Each row comes from the steps of one walk. Every step used is in the known rows, and no mark comes twice. Write the walk behind each row, first mark first.
Known rows:
W > V > E > G: [ 0.01 -0.07 -0.04  0.00 -0.06 -0.06 -0.15  0.05  0.04 -0.09 -0.17  0.12
 -0.15 -0.44  0.07 -0.21  0.09  0.06 -0.04 -0.09 -0.15  0.20  0.15  0.10]
J > H: [-0.02 -0.06  0.04 -0.01  0.03  0.05  0.15  0.03 -0.14  0.14  0.05  0.17
 -0.24  0.12 -0.10 -0.17 -0.02 -0.12  0.08 -0.06 -0.09 -0.16 -0.08 -0.02]
E > V: [ 0.02  0.09 -0.20 -0.10 -0.01  0.02 -0.18 -0.06  0.01 -0.12 -0.06  0.14
  0.08 -0.08  0.00 -0.04  0.00 -0.01 -0.19 -0.13  0.11  0.08  0.15  0.07]
L > W: [-0.04  0.06  0.07  0.01 -0.07 -0.06 -0.12 -0.01  0.08  0.04 -0.11  0.17
  0.00 -0.20  0.01  0.00 -0.05  0.05 -0.05  0.05 -0.20  0.07  0.01 -0.04]
E > G > F > S: [ 0.16  0.11 -0.04  0.03 -0.07 -0.16  0.04  0.02  0.05  0.03  0.09  0.24
 -0.05 -0.47  0.02 -0.09 -0.02  0.07 -0.21 -0.05 -0.10  0.21  0.28  0.03]
W > S > F: [ 0.26 -0.12 -0.01  0.11 -0.07 -0.19 -0.03  0.13 -0.19  0.03  0.02 -0.01
 -0.28 -0.06  0.16  0.01 -0.01  0.10  0.06  0.07 -0.16 -0.15 -0.03 -0.01]
W > S: [ 0.22 -0.09  0.10  0.08 -0.04 -0.06  0.05  0.08 -0.15  0.00 -0.07 -0.05
 -0.18 -0.02  0.17  0.05 -0.03  0.16 -0.01  0.06 -0.07 -0.11  0.02  0.05]
V > E > G > F > S > J: [-0.01 -0.02 -0.10  0.07 -0.02 -0.18 -0.05 -0.05 -0.06  0.09  0.10  0.27
 -0.15 -0.44 -0.12 -0.14  0.02  0.02 -0.09 -0.13 -0.34  0.23  0.26 -0.01]
F > S > W > V: [ 0.07  0.06  0.12  0.13 -0.03 -0.16  0.03  0.09 -0.13  0.15 -0.05  0.21
 -0.07 -0.06 -0.06 -0.22 -0.09  0.23 -0.17  0.19 -0.33 -0.09  0.18 -0.10]
G > F > S > J > U: [ 0.29 -0.06  0.07  0.21  0.05 -0.33  0.04  0.08 -0.19  0.30  0.18  0.18
 -0.07 -0.13 -0.06 -0.13 -0.08  0.10 -0.01 -0.02 -0.17 -0.01  0.35 -0.09]
H > J > S: [ 0.34  0.00  0.07 -0.16  0.04 -0.11  0.02 -0.11 -0.47  0.13 -0.08  0.16
  0.16  0.00 -0.05 -0.16 -0.06  0.09  0.23  0.01 -0.01  0.08  0.24  0.02]
L > W > V > E > G > F > S > J > U: [ 0.14  0.02  0.06  0.11 -0.10 -0.26 -0.22  0.05 -0.04  0.14 -0.13  0.37
 -0.10 -0.56  0.02 -0.24 -0.05  0.16 -0.05 -0.04 -0.37  0.19  0.23 -0.04]
U > J > H: [ 0.08 -0.02  0.00 -0.06  0.12  0.02  0.13 -0.01 -0.31  0.12  0.07  0.12
 -0.08  0.02 -0.10 -0.17  0.02 -0.02 -0.13  0.01 -0.12  0.10  0.25 -0.07]
L > W > S: [ 0.12  0.00  0.14  0.06 -0.10 -0.10 -0.10  0.05 -0.02  0.03 -0.16  0.14
 -0.12 -0.22  0.13  0.03 -0.08  0.16 -0.06  0.10 -0.25 -0.01  0.03 -0.01]
W > L: [ 0.09  0.06  0.14  0.01 -0.04 -0.17 -0.04  0.07 -0.02  0.09 -0.04 -0.08
 -0.06  0.01  0.11  0.03 -0.05  0.14  0.13  0.04 -0.16  0.06  0.13  0.03]
H > J: [ 0.13  0.03  0.03 -0.18  0.04 -0.11  0.08 -0.06 -0.25  0.04 -0.12  0.05
  0.14 -0.01  0.02 -0.14 -0.05  0.10  0.14  0.01 -0.04  0.09  0.19 -0.05]
L > W > S > F > G: [ 0.12  0.02  0.10  0.08 -0.16 -0.21 -0.16  0.07  0.00  0.09 -0.13  0.20
 -0.16 -0.38  0.09 -0.02 -0.10  0.15  0.00  0.15 -0.32  0.00  0.02 -0.07]
G > F > S: [ 0.15 -0.11  0.13  0.17  0.04 -0.25  0.03  0.08 -0.04  0.21  0.09  0.07
 -0.15 -0.13 -0.05 -0.08 -0.04  0.09 -0.10  0.02 -0.15  0.01  0.36 -0.06]
S > J > H: [ 0.14  0.01 -0.01 -0.01  0.06 -0.07  0.16  0.04 -0.32  0.21  0.15  0.26
 -0.04  0.16 -0.08 -0.13 -0.05 -0.06  0.18  0.03 -0.20 -0.05  0.01 -0.02]
S > W > V > E > G > F: [ 0.02 -0.10 -0.12  0.03 -0.01 -0.25 -0.11  0.03 -0.03 -0.02  0.04  0.35
 -0.13 -0.24  0.00 -0.23  0.05 -0.06 -0.02  0.01 -0.36  0.03  0.31 -0.01]
S > W > V > E: [-0.04 -0.10 -0.08  0.03  0.00 -0.18 -0.11  0.03 -0.06 -0.01 -0.01  0.27
 -0.11 -0.08 -0.02 -0.22  0.03 -0.03  0.01  0.05 -0.36 -0.04  0.19 -0.03]
L > W > V > E > G > F: [ 0.02 -0.05  0.05  0.04 -0.09 -0.17 -0.24  0.05  0.11  0.00 -0.19  0.27
 -0.14 -0.54  0.06 -0.15  0.02  0.06 -0.07 -0.03 -0.32  0.22  0.23  0.02]

Which walk is each row?
[ 0.23 -0.08  0.12  0.17  0.06 -0.30  0.06  0.09 -0.15  0.27  0.15  0.14
 -0.09 -0.09 -0.06 -0.08 -0.06  0.10 -0.04  0.05 -0.22  0.03  0.39 -0.06]
G > F > S > J
[ 0.11 -0.10  0.02  0.07 -0.02 -0.17 -0.06  0.10 -0.11  0.08 -0.09  0.25
 -0.24 -0.42  0.00 -0.30  0.05  0.08 -0.02 -0.07 -0.30  0.17  0.28  0.06]
W > V > E > G > F > S > J > H
[ 0.33 -0.06  0.08  0.08 -0.01 -0.13  0.08  0.10 -0.30  0.08  0.01  0.05
 -0.09  0.03  0.17  0.04 -0.06  0.18  0.08  0.10 -0.17 -0.07  0.06  0.04]
W > S > J
[ 0.24  0.08 -0.05 -0.10  0.01 -0.17  0.03 -0.09 -0.34  0.12 -0.04  0.13
  0.17 -0.08  0.01 -0.25 -0.09  0.11  0.21 -0.14  0.05  0.00  0.11 -0.10]
H > J > U
[ 0.14  0.12  0.14  0.13  0.01 -0.12  0.11  0.07 -0.25  0.25  0.04  0.14
  0.04  0.00 -0.09 -0.10 -0.12  0.25 -0.09  0.16 -0.25  0.01  0.11 -0.10]
F > S > J
[-0.05 -0.01 -0.07  0.07 -0.04 -0.24 -0.08 -0.04 -0.02  0.08  0.08  0.29
 -0.21 -0.42 -0.10 -0.15  0.00  0.04 -0.09 -0.11 -0.44  0.20  0.31 -0.03]
V > E > G > F > S > W > L
[-0.08 -0.03 -0.12  0.07 -0.03 -0.19 -0.07 -0.06 -0.01  0.05  0.10  0.31
 -0.19 -0.43 -0.13 -0.16  0.02 -0.01 -0.14 -0.13 -0.38  0.17  0.27 -0.04]
V > E > G > F > S > W
[ 0.07 -0.10  0.02  0.07 -0.05 -0.15 -0.13  0.08  0.01  0.00 -0.14  0.15
 -0.20 -0.49  0.04 -0.24  0.07  0.11 -0.09 -0.07 -0.21  0.21  0.28  0.07]
W > V > E > G > F > S
[-0.14  0.02 -0.15 -0.01 -0.05 -0.02 -0.08 -0.10  0.03 -0.06  0.01  0.19
 -0.12 -0.40 -0.09 -0.10  0.05 -0.03 -0.08 -0.16 -0.22  0.22  0.06  0.02]
V > E > G
[ 0.32 -0.09  0.09  0.07  0.00 -0.11  0.16  0.11 -0.37  0.15  0.03  0.14
 -0.20  0.09  0.12 -0.05 -0.07  0.12  0.12  0.07 -0.22 -0.15  0.03  0.03]
W > S > J > H
[ 0.34  0.03  0.03 -0.14 -0.02 -0.23 -0.04 -0.10 -0.45  0.18 -0.06  0.22
  0.13 -0.16 -0.08 -0.20 -0.08  0.08  0.28  0.06 -0.08  0.09  0.23 -0.05]
H > J > S > F > G
[ 0.33  0.02  0.01 -0.03  0.09 -0.14 -0.04 -0.06 -0.46  0.16  0.11  0.22
  0.10  0.00 -0.08 -0.10 -0.01  0.07 -0.06  0.12 -0.19  0.16  0.44 -0.02]
U > J > S > W > L
[ 0.12 -0.08  0.01  0.08 -0.03 -0.19 -0.11  0.09 -0.06  0.04 -0.11  0.20
 -0.16 -0.46  0.04 -0.25  0.06  0.12 -0.05 -0.05 -0.27  0.23  0.30  0.07]
W > V > E > G > F > S > J
[ 0.08  0.00  0.10  0.08 -0.08 -0.23 -0.19  0.07  0.00  0.10 -0.17  0.34
 -0.11 -0.53  0.02 -0.19 -0.03  0.15 -0.09  0.03 -0.42  0.23  0.27 -0.01]
L > W > V > E > G > F > S > J
[ 0.37 -0.03 -0.01 -0.14  0.03 -0.20 -0.03 -0.08 -0.50  0.15 -0.02  0.19
  0.09 -0.03 -0.06 -0.18 -0.04  0.05  0.27  0.02 -0.07  0.06  0.21 -0.03]
H > J > S > F
[ 0.12 -0.17  0.09  0.19  0.04 -0.34 -0.04  0.09 -0.07  0.21  0.08  0.21
 -0.22 -0.18 -0.08 -0.19 -0.02  0.07 -0.09  0.03 -0.34 -0.01  0.46 -0.08]
G > F > S > W > V > E
[ 0.22 -0.05  0.03  0.11 -0.13 -0.23 -0.05  0.11 -0.12  0.07 -0.02  0.03
 -0.23 -0.25  0.12 -0.02 -0.07  0.15  0.06  0.13 -0.17 -0.10  0.01 -0.04]
W > S > F > G
[ 0.19  0.00  0.14  0.06 -0.07 -0.13 -0.01  0.07 -0.18  0.14 -0.09  0.27
 -0.14 -0.14  0.09 -0.04 -0.10  0.13  0.03  0.11 -0.35 -0.04  0.03 -0.02]
L > W > S > J > H
[ 0.19  0.09 -0.05  0.03 -0.08 -0.22  0.01  0.05  0.03  0.02  0.07  0.32
 -0.07 -0.49  0.05 -0.17 -0.01  0.07 -0.21 -0.02 -0.19  0.19  0.35  0.03]
E > G > F > S > W > V
[ 0.31  0.01 -0.03 -0.01  0.04 -0.13 -0.10 -0.06 -0.40  0.17  0.10  0.18
  0.07 -0.21 -0.13 -0.11  0.00  0.05 -0.05  0.11 -0.09  0.21  0.35 -0.05]
U > J > S > F > G
[ 0.20  0.02  0.13  0.06 -0.07 -0.15 -0.07  0.06 -0.13  0.09 -0.10  0.21
 -0.06 -0.18  0.12  0.02 -0.10  0.17  0.00  0.13 -0.32  0.02  0.06 -0.01]
L > W > S > J
[ 0.22  0.15  0.08  0.18 -0.02 -0.17  0.08  0.04 -0.31  0.30  0.10  0.20
  0.06 -0.05 -0.09 -0.18 -0.16  0.26 -0.04  0.06 -0.19 -0.06  0.05 -0.13]
F > S > J > U
[ 0.00  0.06 -0.08  0.05 -0.12 -0.24 -0.14  0.03  0.04  0.11  0.07  0.11
 -0.07 -0.33 -0.07 -0.09 -0.05 -0.02  0.11  0.11 -0.14  0.01 -0.01 -0.12]
S > F > G
[ 0.06  0.13  0.16  0.13 -0.03 -0.22  0.05  0.08 -0.15  0.22  0.02  0.18
 -0.07  0.02 -0.07 -0.14 -0.14  0.26 -0.12  0.20 -0.41 -0.08  0.19 -0.13]
F > S > W > L
